Each row comes from the steps of one walk. Every step used is in the known rows, and no mark comes twice. Write the walk behind each row, first mark first.
Known rows:
vobuz-vupa-situ: [-35.6  -7.3 -35.1 -17.4   8.0 -16.2  -6.0  19.6 -12.2 -17.3 -14.5  -4.2
 -20.4  23.3  10.9 -36.9   6.7   2.5 -29.5  -9.9  14.1 -22.1  17.6 -24.4
 -20.5  32.7 -20.3]
feruzi-vobuz-vupa: [ -2.5 -10.9 -23.7 -27.4  11.9  -3.1  14.1  14.9 -18.4 -14.5   0.0   6.6
 -10.8   8.7  23.9 -25.0  -3.7 -18.5  -7.9 -17.1  14.7  -2.6 -21.0 -22.4
 -23.5  -7.2 -63.9]
feruzi-situ-vupa-vobuz-sibazak: [ 25.9   5.5 -30.6 -40.5   1.3  13.3  25.4   3.9  20.2 -31.8  -8.3 -19.9
 -48.7  46.4 -35.6  -4.0  27.7  11.9  -3.8 -22.6  41.7 -23.4  26.5 -38.7
  -3.7  38.6 -25.2]
vupa-vobuz: [-11.9  -7.5 -13.1 -32.9   4.2  24.6  -3.0   1.8  -5.1 -18.3  20.0 -22.2
   0.3  13.9 -15.8  -8.2  13.9  16.3   9.4 -17.2   6.6 -12.3  17.5 -24.0
  -4.2  33.8   8.6]
vupa-vobuz-sibazak-situ: [-12.2 -31.4 -33.5 -26.8  10.9  15.2   9.0  10.1  24.3 -32.3 -44.8  -3.6
  -2.8   9.3 -19.0   9.9  35.7  -3.9  21.1  -6.6  -4.0 -26.5   6.8 -49.4
  10.4  40.6  12.5]
situ-vupa-naral-sibazak-vobuz: [ 28.1  29.3 -11.2 -25.7   8.5  24.2   5.3   1.0  21.0 -18.2   4.0   0.8
 -52.2 -32.6  17.5  -3.7  30.9  12.5 -26.8 -37.7  12.5  14.6  61.2  11.8
  20.4 -37.3  14.1]
naral-sibazak-vobuz-vupa-situ-feruzi: [-27.8  13.9 -53.3 -16.1  10.1  -9.9   6.5  -5.1  28.2  13.7  -1.2  -5.8
 -15.5  -7.6  39.4 -28.5   7.5  38.0 -47.9  -6.0  13.8  -8.6  56.9 -17.3
   5.7   2.2 -19.9]
sibazak-situ-vupa-vobuz: [ -1.3 -17.2  -9.8 -38.6  -3.2  29.7 -28.4   9.0   9.0  -8.6 -21.6  -3.1
  -3.9  25.0  -9.5  -1.8  19.7  34.3  17.2 -23.8   7.3  -6.6  33.2 -38.7
  12.2  21.9  -0.3]
vupa-naral-sibazak: [  7.6  16.0  -9.1   0.0  15.0  13.8  13.8  25.9   8.8 -39.6  13.7  -4.5
 -25.7 -37.2  17.8  -3.8  39.8   0.7 -30.4  -4.6  -1.6 -25.9  43.4   5.7
   6.8 -23.0  15.4]
vobuz-sibazak-situ-vupa: [ 18.5 -20.3 -38.4 -14.6  16.6 -15.2   0.5  13.1  29.8  -6.7 -65.5  24.6
 -33.7  15.1   2.9   0.3  24.1 -12.4  15.6 -13.5  16.0  -5.3  18.9 -32.3
   9.2   1.4 -11.3]
sibazak-vobuz: [ 16.4  -6.4 -26.6 -23.1   0.3   6.4  10.3 -14.3   6.0   0.0   5.3  -6.1
  -3.1   7.4  16.5 -16.1  -1.1 -10.2  11.8 -22.5  14.1  15.4  21.5   5.1
   7.0   0.5   3.9]
situ-feruzi-vobuz: [ 15.7   1.1 -39.3 -11.1  12.7 -14.1  21.7   7.3 -11.7  25.1  10.7  -2.6
 -11.1  25.1  32.2 -18.2   5.5  12.0  19.2  -9.6  27.2 -20.6  -3.6 -10.6
   8.8 -27.8 -42.3]
situ-feruzi-vobuz-sibazak: [ 21.1  -1.9 -62.0 -10.6  24.0 -28.6  45.3  11.4   6.2  14.1 -16.5   2.9
 -37.6  23.6  17.5  -9.9  19.4  -8.7  19.5 -12.9  32.2 -27.6 -11.3 -27.7
   5.1 -20.3 -43.2]
naral-sibazak-vobuz: [ 11.2  -7.4 -27.6 -14.1   5.8  11.8   6.6  -6.5  24.4  -9.8  21.2   1.2
  -3.7 -31.4  31.3  -7.9  -1.1  -0.1 -13.4 -15.7   8.2  16.8  43.8  10.0
  16.9 -16.2   4.1]
vobuz-vupa: [ -1.0  -4.5 -28.2 -21.2  13.9   0.6   7.6   8.0  -4.1 -15.9  -5.4   3.6
 -10.5   9.2   7.8 -23.2   0.5 -10.0 -17.7 -18.2  11.4  -5.4  20.4 -25.3
 -31.5  21.6 -31.5]
vobuz-sibazak-situ-feruzi: [ 13.7 -17.1 -58.3  -2.0  27.0 -15.1  21.9   3.2  32.4  12.0 -60.1  13.6
 -15.2  16.6  15.7   4.1  35.2   4.0  24.2   4.1  11.2 -30.4  25.1 -29.4
  12.3   2.8 -14.3]
vobuz-sibazak-situ-vupa-naral: [ 28.9   2.3 -23.0 -20.5  24.6   5.2  12.7  28.5  22.1 -24.3 -70.4  12.8
 -57.7   7.0  -3.1   4.8  55.8 -12.3  11.8 -22.9   7.9 -24.3  23.2 -22.5
   7.9  -7.5   5.1]
feruzi-situ-sibazak-vobuz-vupa-naral: [ 47.6  18.1  -9.8 -29.2   7.2  39.7  22.5  -1.7  -0.4 -14.8 -21.3 -12.5
 -30.9  12.5  25.4 -19.2  39.3 -16.1 -14.4 -35.3  27.2 -19.6  37.0  18.8
 -15.0  15.2 -26.7]
situ-vupa: [ 21.2   6.6 -21.4 -25.6   0.6  -7.7  -6.6   3.1  -5.2   5.0   0.9   7.8
 -37.3  18.5   2.9 -22.0   2.3  11.7   2.6 -33.2  27.8   5.5  33.0 -10.9
  -7.4   3.4 -17.7]
naral-feruzi: [ -0.8  15.6 -12.9  -0.4   7.3   4.6  -0.1  -8.2 -14.6 -36.5  30.5   2.8
 -10.9   7.8  12.1 -52.5   4.6  -6.1   7.6  -9.9  15.3   4.6 -10.1   1.4
   9.8  -5.0  12.5]
naral-sibazak-situ: [ -8.1 -30.0 -27.2  10.8   9.0   1.6 -10.0  18.3  21.3 -12.6 -11.8  12.3
  14.0 -33.2  38.3   4.5  15.7  -0.8  -9.1  12.7  -7.1 -13.8  33.2  -4.1
  25.0 -12.4   0.9]

Which walk is each row?
[ 14.1  30.1 -30.4 -16.5  30.8   9.0  34.5  30.9   6.0  -7.4   8.5 -10.4
 -38.1 -25.1  37.5 -11.0  37.1  13.4 -39.2  -8.2  11.7 -34.3  21.1 -19.2
  -1.8 -47.4 -49.7] | situ-feruzi-vobuz-vupa-naral-sibazak
[ -1.8  13.3 -17.5 -20.1  15.4   2.2   6.0   8.5 -24.4 -40.1  24.7   6.1
 -10.5  16.1  31.2 -61.3  -8.5 -18.6 -10.5 -10.2  15.2   5.2 -46.7 -10.6
  -2.2 -19.4 -42.7] | naral-feruzi-vobuz-vupa
[ 13.6  36.1  -1.5 -32.7  20.0  38.7  12.4  -9.1  -2.0 -56.4  16.3  -6.4
 -25.6  -2.5  13.2 -49.1  24.0 -12.7 -18.1 -24.3  -3.5  11.2  -2.1   0.1
   3.2  -7.9  15.2] | sibazak-vobuz-vupa-naral-feruzi
[  4.6 -20.7 -41.6 -23.9  22.7  -1.4   6.6  15.6   3.4  13.2 -30.0  13.6
   8.0  19.5  50.1 -18.4   8.0   9.7   7.7   2.1   7.4 -19.7  -3.3 -29.6
   3.2 -22.6 -70.0] | sibazak-situ-feruzi-vobuz-vupa
[ 28.5  -4.3 -22.1 -13.8   2.9  13.7  -3.9 -13.4   4.5  24.8 -14.8  11.6
  -8.4  -0.5  28.9 -18.5  18.7 -10.4  27.2 -54.2  27.2   7.9  32.3  18.7
   4.7  13.6  -4.6] | situ-sibazak-vobuz
[  8.4 -37.8 -42.1  -8.5  21.1 -23.1  20.8  26.9   9.1 -17.2 -50.0  20.3
 -10.1   4.9  25.8  -1.7  18.2 -36.2  25.2  -2.9   6.7 -17.2 -29.9 -29.9
  19.5 -15.9 -31.1] | feruzi-vobuz-sibazak-situ
[-13.2  -1.7 -66.2 -12.2  23.2 -40.3  36.3  23.2  -5.3  18.5 -31.9  -3.4
 -43.9  37.3  13.2 -23.2  28.3   0.3   8.2  -2.4  30.8 -42.9  -9.1 -29.8
  12.4  -3.6 -29.5] | vupa-situ-feruzi-vobuz-sibazak
[-23.7  -6.3 -34.9 -32.1   3.5  -0.5   0.9  -1.7  -0.1  -5.9 -12.6  -8.8
 -14.5  19.5  17.7 -37.8   2.1  -0.7 -23.9 -19.3   9.8   3.6  24.1 -13.0
 -13.3  28.2 -12.6] | sibazak-vobuz-vupa-situ
[-20.6  -3.3 -25.6 -10.1   3.2 -11.4 -20.5  20.9 -19.0  10.9 -38.9  10.9
 -31.5  15.8  21.2 -42.4  30.3  -2.8 -15.6 -32.4  23.5 -30.5  30.0  -7.9
 -23.8  45.0 -23.9] | vobuz-vupa-situ-sibazak
[ -5.8  -9.5 -35.8 -30.6  13.0  16.4  25.1  14.8  15.6 -30.6 -13.0  -9.7
 -31.0  12.5 -34.7   2.3  28.6  -9.8  12.2 -23.2  13.7 -24.0  11.0 -44.4
 -10.2  42.0   5.4] | vupa-vobuz-sibazak
[ 15.6  -2.6 -23.7   4.9  26.2   9.2  11.3  35.2  12.7   2.3 -15.5  -1.1
  -8.3 -24.2  55.0   6.2  47.7  15.7  -8.8  15.5  -9.4 -42.4  18.6  -5.0
  47.3 -60.7 -19.6] | vupa-naral-sibazak-situ-feruzi-vobuz
[ 11.2 -13.6 -20.2 -16.2   1.9  -2.3 -22.5  10.3   8.6   6.2 -34.4  19.7
 -12.1  11.5  19.1  -8.6  12.0  11.4  14.6 -12.8  13.9   0.5  37.3 -10.4
   7.7  -4.3 -14.5] | sibazak-situ-vupa
[ 10.2  -4.1 -27.9 -21.0  30.3  15.8  13.5  27.6  -5.1  -0.8 -41.0   1.5
  -7.2  11.7  38.5 -14.1  35.8   3.3   2.2   0.4  -4.5 -36.7  -0.1 -28.3
  10.1 -33.8 -53.7] | sibazak-situ-feruzi-vobuz-vupa-naral
[ 16.4   4.2 -15.0  -1.7  34.9   6.5  25.6  24.3  -0.7 -60.9 -32.6  12.4
 -27.6  -6.3  20.5 -29.1  49.6 -38.9  16.8   1.8  -3.1 -25.9 -55.9 -13.2
  42.8 -35.5   3.9] | vupa-naral-feruzi-vobuz-sibazak-situ
[ 17.5  26.1   4.9 -14.3  12.1  23.4 -21.5  14.5  -8.9 -41.4 -18.1   4.1
 -30.0   7.1  11.3 -36.9  39.0  12.0   4.7 -14.6   1.0  -9.6   6.6  -1.1
  32.9 -27.3  19.2] | sibazak-situ-vupa-naral-feruzi
[  5.0 -36.4 -39.6  -4.0  20.2  -9.4  18.4  13.3  22.7 -16.8 -58.8  18.4
 -13.8   3.5   9.9   3.9  22.7 -26.0  16.9  -1.6   5.9 -20.4   6.4 -24.2
   6.0  13.7   1.0] | vobuz-sibazak-situ
[ 51.8  33.9  -7.3 -23.5  -0.2  25.5  24.1   4.5  25.7 -27.8  14.8 -18.5
 -41.4  -8.7  21.1  -2.3  31.1  14.5 -36.8 -14.9  26.4  -2.1  65.5  18.9
  26.8 -34.2  -6.7] | feruzi-situ-vupa-naral-sibazak-vobuz
[  6.3  -4.4 -32.6 -39.1   6.2  17.2   8.7 -12.9  12.4 -10.7  -3.3  -1.4
  -5.3   4.1  17.1 -25.5  -7.8 -10.1 -12.6 -28.6   9.1  19.2  19.4 -11.6
 -22.6  14.9 -24.9] | sibazak-vobuz-vupa
[-31.8  -2.1 -38.6 -18.3   1.7  -2.0  -4.1   8.2  21.8 -17.9   2.2  -2.7
 -17.9 -17.3  31.6 -24.5   7.9   4.3 -54.5 -11.0   5.2   6.7  44.5 -12.3
   1.1  10.7  -7.5] | naral-sibazak-vobuz-vupa-situ
[-37.8   9.0 -24.5 -16.7  10.6 -13.5  -4.9  19.2 -31.2 -37.8  15.2   1.0
 -20.0  30.8  32.0 -75.9   1.1  -8.3 -26.1  -1.8  15.1 -14.4 -43.8 -13.4
   7.2  -2.0 -33.3] | naral-feruzi-vobuz-vupa-situ
[ 21.7  30.4 -22.2 -37.9   2.5  18.7  19.6  -5.1  18.9 -58.3  15.2 -17.3
 -49.1  49.9 -28.8 -28.8  23.6  14.1  -5.8 -14.5  41.9 -11.4  -1.5 -29.6
  12.1  29.4  -7.8] | naral-feruzi-situ-vupa-vobuz-sibazak
[-29.5 -11.5 -35.1 -26.6   6.5 -23.3   4.2  33.1 -26.3 -12.5  -7.1  -2.8
 -16.7  29.0  28.6 -44.4   2.2 -13.6 -21.3 -10.5  15.1 -26.4 -19.4 -22.0
 -12.3   7.3 -44.2] | feruzi-vobuz-vupa-situ
[ 36.5  -3.0 -27.3 -29.2  -1.5  24.2  10.2 -20.1   4.6   4.9 -14.9  -4.2
  -9.8  13.4  34.5 -26.4  13.6 -11.7  -3.0 -31.8  35.9  -0.5  31.1  12.2
 -18.1  26.5 -47.1] | feruzi-situ-sibazak-vobuz-vupa
[ -1.5   8.9 -13.3 -49.7  -4.5  24.9 -11.8   5.6  -2.0  -9.2  11.5 -11.7
 -23.9  26.0 -22.6  -9.8  14.1  32.7   3.7 -36.8  20.8  -0.1  34.9 -28.1
  -8.8  29.8  -3.3] | situ-vupa-vobuz
[ 23.1  29.8 -19.4 -10.3  29.1   2.4  39.3  22.8 -16.5 -58.5   2.2   2.1
 -54.8   2.2   5.7 -37.6  42.1 -39.3   7.1 -16.1  10.4 -19.4 -52.5  -9.0
  23.7 -31.6  -3.3] | vupa-naral-feruzi-vobuz-sibazak
[ -5.8 -16.4 -47.6 -27.4  20.3  15.5  13.8   8.0  33.4  -2.3 -51.1  -5.8
  -8.4  20.3 -11.0   6.9  40.7  28.4  24.0  -5.5   7.9 -37.1  26.0 -55.3
  13.4  31.5  -1.0] | vupa-vobuz-sibazak-situ-feruzi
[ 12.0   4.9 -21.5  10.6  24.9  18.2   7.5  21.2  25.2  -6.3 -21.5  -6.0
 -13.5 -30.3  37.6   7.7  54.9  30.4  -9.0  11.9  -8.2 -46.0  53.6  -7.4
  34.1 -31.8   5.2] | vupa-naral-sibazak-situ-feruzi
[ -2.4 -19.6 -43.2 -11.6  19.9  -3.4   2.6  22.3  17.0  10.6 -16.6  10.3
   7.9 -19.2  62.1  -7.7   7.4  15.9 -22.9  14.6  -0.1 -25.4  18.2 -26.8
  13.7 -34.9 -69.4] | naral-sibazak-situ-feruzi-vobuz-vupa
[-23.4   6.4 -46.3  -4.5  17.2 -19.1   2.2  12.4  -6.7  25.0  -7.2 -15.2
 -17.7  38.2  17.3 -31.0  23.5  35.4  -2.0  -1.9  25.2 -35.2  38.1 -15.9
   9.7   9.7  -3.9] | vupa-situ-feruzi
[ 49.7  32.4   5.6 -14.2   7.9  40.3  15.3 -15.2  -5.4 -34.4   9.7 -11.2
 -29.1  10.3  27.8 -39.9  46.5 -13.9  10.0 -27.0  25.1  -5.5  10.3  42.2
  33.3  -4.4  16.5] | vupa-naral-feruzi-situ-sibazak-vobuz
[ 32.5  13.1 -10.1   4.0   0.9  13.8   2.6  -7.4 -16.6 -21.6  20.2   1.3
 -14.2  17.9  29.7 -49.3  22.9  -0.7  15.7 -14.0  41.2 -19.6  -0.9  27.2
  16.1  11.7 -13.0] | naral-feruzi-situ-sibazak
[  7.2 -19.5 -33.8   0.7  21.4   0.0  -4.4   3.0  13.9  28.1 -27.2   1.3
   7.3  16.9  30.3  -6.7  15.5  28.4  21.6   4.9   8.9 -23.4  29.9 -19.0
  22.6  -8.6 -15.1] | sibazak-situ-feruzi
